Every row comes from one small tree of marks. The marks that hang from a mark follow it in brackets, in alphabetical order. Every link used is in the known rows. Which tree was each row made from?
Known rows
bavu[biba[tifu] rulu[sesebun]]: [ 4.54 -0.01  0.15 -1.13 -0.30  4.59  0.08  1.23  0.51  0.27 -0.16 -0.80
  5.54 -1.54  0.81 -2.81  1.19  4.04 -3.27  3.28  1.51]
basi[pibu[sesebun vusisum]]: [-0.27  1.71  0.74  1.23  0.55  1.07  6.36  3.92 -0.11 -2.93  1.27 -0.21
  1.79  0.16 -0.23  1.32  0.12 -1.02  1.24  1.23 -2.77]
bavu[biba rulu[beko sesebun[pibu[vusisum]]]]: [ 7.36  0.72 -0.08  0.24  2.15  3.98  4.81  4.55  2.35 -2.82 -1.44  0.66
  6.19 -1.61  0.38 -1.83 -0.48  1.30 -2.55  1.86  3.74]
bavu[rulu[beko]]: [ 2.71 -0.70  0.02  1.02 -1.05 -0.86 -0.92 -0.15  0.45 -1.18 -0.20 -1.03
  2.00 -2.27  0.72 -0.22  0.26  1.10 -1.71  0.19  2.78]
tifu[biba]: [ 4.69 -0.57  0.41  0.43  0.08 -0.72  0.85  0.29 -0.67 -0.04  1.07 -1.15
  0.57  0.62 -0.06  0.51 -0.59 -0.64 -1.16 -1.42  0.99]
sesebun[pibu[vusisum] rulu[bavu]]: [ 3.35  2.25 -2.19  0.58  3.35  3.41  5.52  3.62  0.60 -2.72 -0.19  2.06
  4.70 -2.19  1.78  0.02 -0.01  1.55 -0.48  3.66  2.60]
sesebun[pibu rulu[bavu[biba] beko]]: [ 7.02 -0.22 -1.58 -0.28  3.53  4.08  3.20  1.80  1.82 -3.17 -1.37  0.02
  3.83 -3.02  2.36 -1.27  1.39  1.56 -2.59  3.96  4.18]
pibu[basi sesebun[rulu[bavu[biba] beko]]]: [ 5.34  2.35  0.63  1.37  1.13  3.47  6.23 -0.44  2.83 -4.84 -0.18  0.48
  3.56 -3.16  3.15 -2.09  0.59 -0.96 -1.87  4.89  3.16]
basi[pibu[vusisum]]: [ 0.01  0.57  0.01  0.64  0.42  0.50  4.21  2.99  0.00 -1.40  1.46 -0.54
  0.94  0.02 -1.08  1.96 -0.07  1.64  1.03  0.73 -2.13]
beko[rulu[bavu[biba[tifu]] sesebun]]: [ 5.38 -0.48 -0.84 -2.26  1.68  5.42  0.71  0.43  0.50 -0.81 -1.08  0.44
  4.42 -1.31  3.00 -3.00  1.74  4.12 -4.32  2.83  1.73]
bavu[rulu[beko sesebun]]: [ 5.81  0.02  0.00  0.98 -0.99  1.48  0.10  0.09  0.64 -1.29 -1.74 -0.36
  3.38 -2.75  1.62 -1.11  0.50  0.76 -2.69  1.45  3.91]
beko[rulu[bavu sesebun[pibu[basi]]]]: [ 4.60  1.85 -0.45 -0.43  1.21  4.50  4.53  3.42  2.62 -1.92 -3.12  1.97
  2.23 -2.31  0.97 -2.92  1.34  0.57 -0.38  2.32  4.17]
roki[rulu]: [-1.93  0.58 -0.24 -0.62 -0.18  1.42  1.16  0.77  0.16 -1.70  0.69 -0.67
  1.65  0.78  0.91 -0.03 -0.45  1.20 -1.51 -0.12  0.91]
rulu[bavu[biba[tifu]] beko sesebun]: [ 7.37 -0.89 -0.89 -0.14  0.67  5.68  0.65 -2.36  0.16 -1.13 -0.49 -0.29
  6.19 -2.13  4.30 -2.34  0.73  1.59 -5.07  4.17  2.22]
basi[pibu[sesebun[rulu[bavu beko]] vusisum]]: [ 4.85  1.87 -1.03  2.37  1.53  2.73  7.45  2.21  0.09 -5.35  0.80  0.08
  4.56 -3.33  3.55  1.40  0.99  0.20 -1.32  4.56  0.91]
pibu[sesebun[rulu[bavu]] vusisum]: [ 2.59  3.35 -0.96  1.43  2.17  2.47  6.38  1.58  0.03 -4.04  0.62  1.93
  4.58 -2.04  3.55  0.09 -0.31 -0.51 -1.42  4.02  0.74]
bavu[rulu]: [ 0.91  0.01  0.22 -0.03 -0.71 -0.44 -0.42  0.94  0.30 -0.38 -0.15 -0.94
  1.30 -1.46 -0.19 -0.29  0.49  2.12 -0.97  0.52  1.32]
pigeb[biba]: [-1.25 -0.64 -0.06 -0.75  0.19  1.71 -0.50  0.81  1.16 -0.57  0.14 -2.53
  0.15  0.37 -1.74 -0.16 -0.77  2.05  0.64  0.39  0.87]
beko[rulu]: [-0.41 -0.36 -0.21 -1.06  0.59 -0.71 -0.50  1.71  0.62 -0.44 -0.68  0.51
 -1.11  0.14 -0.11 -0.47  0.82  1.44  0.00 -1.66  0.99]
basi[pibu[sesebun[rulu[bavu]]]]: [ 3.44  1.53 -0.60  0.76  1.20  3.12  5.40  2.25 -0.29 -3.64 -0.26 -1.04
  1.92 -3.23  2.31  0.66  2.68  0.93 -0.77  5.15  0.05]
bavu[biba rulu[beko sesebun[pibu[basi]]]]: [ 6.96  0.90  1.07  0.36  0.23  4.34  4.15  3.49  3.89 -2.29 -2.16  0.02
  4.21 -2.66 -0.60 -3.37  0.74  0.71 -1.13  2.68  5.09]
roki[rulu[bavu sesebun]]: [ 3.47  1.32 -0.91 -0.62  0.35  4.92  2.93 -0.59  0.01 -2.82 -1.16 -0.16
  4.24 -0.95  3.84 -0.92 -0.01  1.36 -4.58  3.11  2.21]
basi[pibu]: [ 0.60 -0.65  0.34 -0.02 -0.24  0.50  1.51  1.76 -0.10 -0.52  0.25 -1.72
 -0.93 -0.59 -1.16  1.33  1.53  1.52  0.91  0.86 -1.29]

Which tree is each row?
[ 4.49  1.98 -0.48 -0.48  2.65  4.75  5.80  2.88  3.27 -2.62 -0.81  0.69
  2.81 -2.78  0.37 -2.26  1.14  2.02 -0.32  4.96  3.41]  sesebun[pibu[basi] rulu[bavu[biba]]]
[ 6.21  2.49 -0.69  2.35  0.94  4.86  7.02  1.76  2.35 -3.24 -1.35  2.63
  5.82 -2.48  2.20 -1.57 -1.20 -1.87 -0.92  3.51  4.04]  rulu[bavu beko sesebun[pibu[basi vusisum]]]
[ 4.51  1.36  0.31  1.65 -0.37  3.74  3.69  2.28  2.49 -1.26 -2.16  1.55
  2.76 -1.89  0.00 -2.45  0.01 -2.60  1.05  1.83  4.48]  rulu[beko sesebun[pibu[basi]]]
[ 2.42  3.26  0.33  1.24  0.65  4.16  6.92  4.41  2.51 -1.39 -0.91  2.98
  3.85 -0.55 -0.92 -1.74 -1.28 -1.56  1.97  2.00  2.14]  rulu[sesebun[pibu[basi vusisum]]]
[ 7.04 -0.16 -0.90  1.06  0.25  3.06  1.32 -2.42  0.01 -1.92 -1.91  0.36
  3.43 -2.51  4.00 -0.73  0.19 -0.59 -3.77  2.79  3.01]  rulu[bavu beko sesebun]
[-0.45  4.72  0.53  2.20  0.33  1.78  7.75  3.00  2.03 -3.29  1.38  2.78
  3.18 -1.10  0.52 -0.84 -0.95 -1.62  2.24  2.84  1.23]  pibu[basi sesebun[rulu] vusisum]
[ 5.58  0.32 -2.21  0.95  2.40  3.02  2.49  1.49  0.66 -2.60 -1.43  0.76
  3.54 -3.75  2.79 -0.60  1.25  0.40 -1.40  3.63  4.80]  sesebun[pibu rulu[bavu beko]]
[ 8.07 -0.87 -1.30 -0.37  1.99  7.18  1.98  0.77  0.59 -1.27 -1.44  0.25
  6.98 -2.32  3.33 -3.21  1.23  0.77 -3.90  4.51  3.17]  rulu[bavu[biba[tifu]] beko sesebun[pibu]]
[ 5.44 -1.40 -0.24 -0.19  1.44  1.84  1.07 -2.38  1.02 -2.34 -0.33 -1.03
  2.16 -1.35  2.72 -0.53  0.13  0.86 -4.04  1.79  1.27]  rulu[bavu[biba] beko]
[ 5.06  1.42 -2.44  1.69  3.03  2.97  5.07  2.56  0.77 -3.50 -0.32  1.93
  5.44 -3.06  2.90  0.04 -0.31  0.55 -1.31  3.26  4.15]  sesebun[pibu[vusisum] rulu[bavu beko]]
[ 3.64  0.20 -1.54 -1.06  1.88  4.61  1.17 -0.53  0.10 -0.87  1.06 -0.15
  4.86 -2.41  2.96 -1.69  1.48  4.35 -3.12  5.11  1.51]  sesebun[rulu[bavu[biba[tifu]]]]
[ 5.98 -0.49 -2.12 -0.27  2.86  5.74  1.81  1.50  0.81 -1.92  0.05  0.08
  6.48 -3.34  2.93 -2.28  1.76  2.61 -2.73  5.10  4.06]  sesebun[pibu rulu[bavu[biba[tifu]] beko]]
[ 2.56 -0.81 -0.56 -1.21  1.10  3.80  0.19 -1.55 -0.18 -0.20  1.14 -0.79
  3.92 -0.87  2.30 -1.66  0.75  2.86 -3.43  3.42 -0.53]  rulu[bavu[biba[tifu]]]
[-0.80  2.61  0.27  1.25  0.65  1.78  5.84  4.06  2.39 -1.33  0.57  2.25
  2.47  0.00 -1.83 -0.92 -1.49 -1.22  2.92  0.73  1.12]  sesebun[pibu[basi vusisum]]
[ 5.08  1.48 -1.54 -0.64  3.18  4.07  5.05  4.56  1.11 -2.54 -2.42  2.69
  4.20 -1.19  2.00 -1.35  0.22  1.07 -1.77  1.56  2.79]  beko[rulu[bavu sesebun[pibu[vusisum]]]]
[ 1.88  0.12 -0.24 -1.93  1.58  3.69  2.80 -0.50  0.89 -3.24  0.44 -1.58
  3.01  0.22  2.55 -0.78 -0.07  2.95 -4.91  2.02  0.61]  roki[rulu[bavu[biba]]]
[ 4.19  2.86 -1.53  2.55  1.77  3.37  7.08  2.48  2.52 -3.73  0.03  2.53
  5.29 -3.52  1.93 -0.77 -0.75  0.15  0.36  4.06  4.96]  sesebun[pibu[basi vusisum] rulu[bavu beko]]
[ 3.88  1.11 -1.99 -0.05  2.62  3.40  2.93  2.56  0.49 -1.79 -1.39  0.72
  2.88 -2.96  1.67 -0.66  1.51  1.30 -0.71  3.95  3.15]  sesebun[pibu rulu[bavu]]
[ 1.32  3.99  0.31  3.28 -0.05  1.40  7.13  1.93  2.19 -4.19  1.25  2.57
  3.95 -2.00  1.66 -0.79 -1.25 -2.57  1.55  2.44  2.77]  pibu[basi sesebun[rulu[beko]] vusisum]
[ 8.52 -0.53 -0.28 -0.20  1.36  4.20  2.16 -1.97  1.12 -2.42 -1.85 -0.36
  3.47 -1.76  3.55 -1.51  0.39  0.55 -5.03  3.13  2.36]  rulu[bavu[biba] beko sesebun]
[ 1.36  1.60  0.13  0.73  0.64  1.96  4.63  3.73  0.05 -2.63  0.07 -0.77
  0.66 -1.94  0.26  0.62  2.48  0.17  1.42  3.34 -0.37]  basi[pibu[sesebun[rulu]]]
[ 6.08  0.86 -0.35  0.54  2.35  3.16  4.20 -0.33  1.09 -4.55 -0.52 -0.17
  3.78 -2.68  4.19 -1.26  1.10 -0.30 -3.62  4.26  2.37]  pibu[sesebun[rulu[bavu[biba] beko]]]
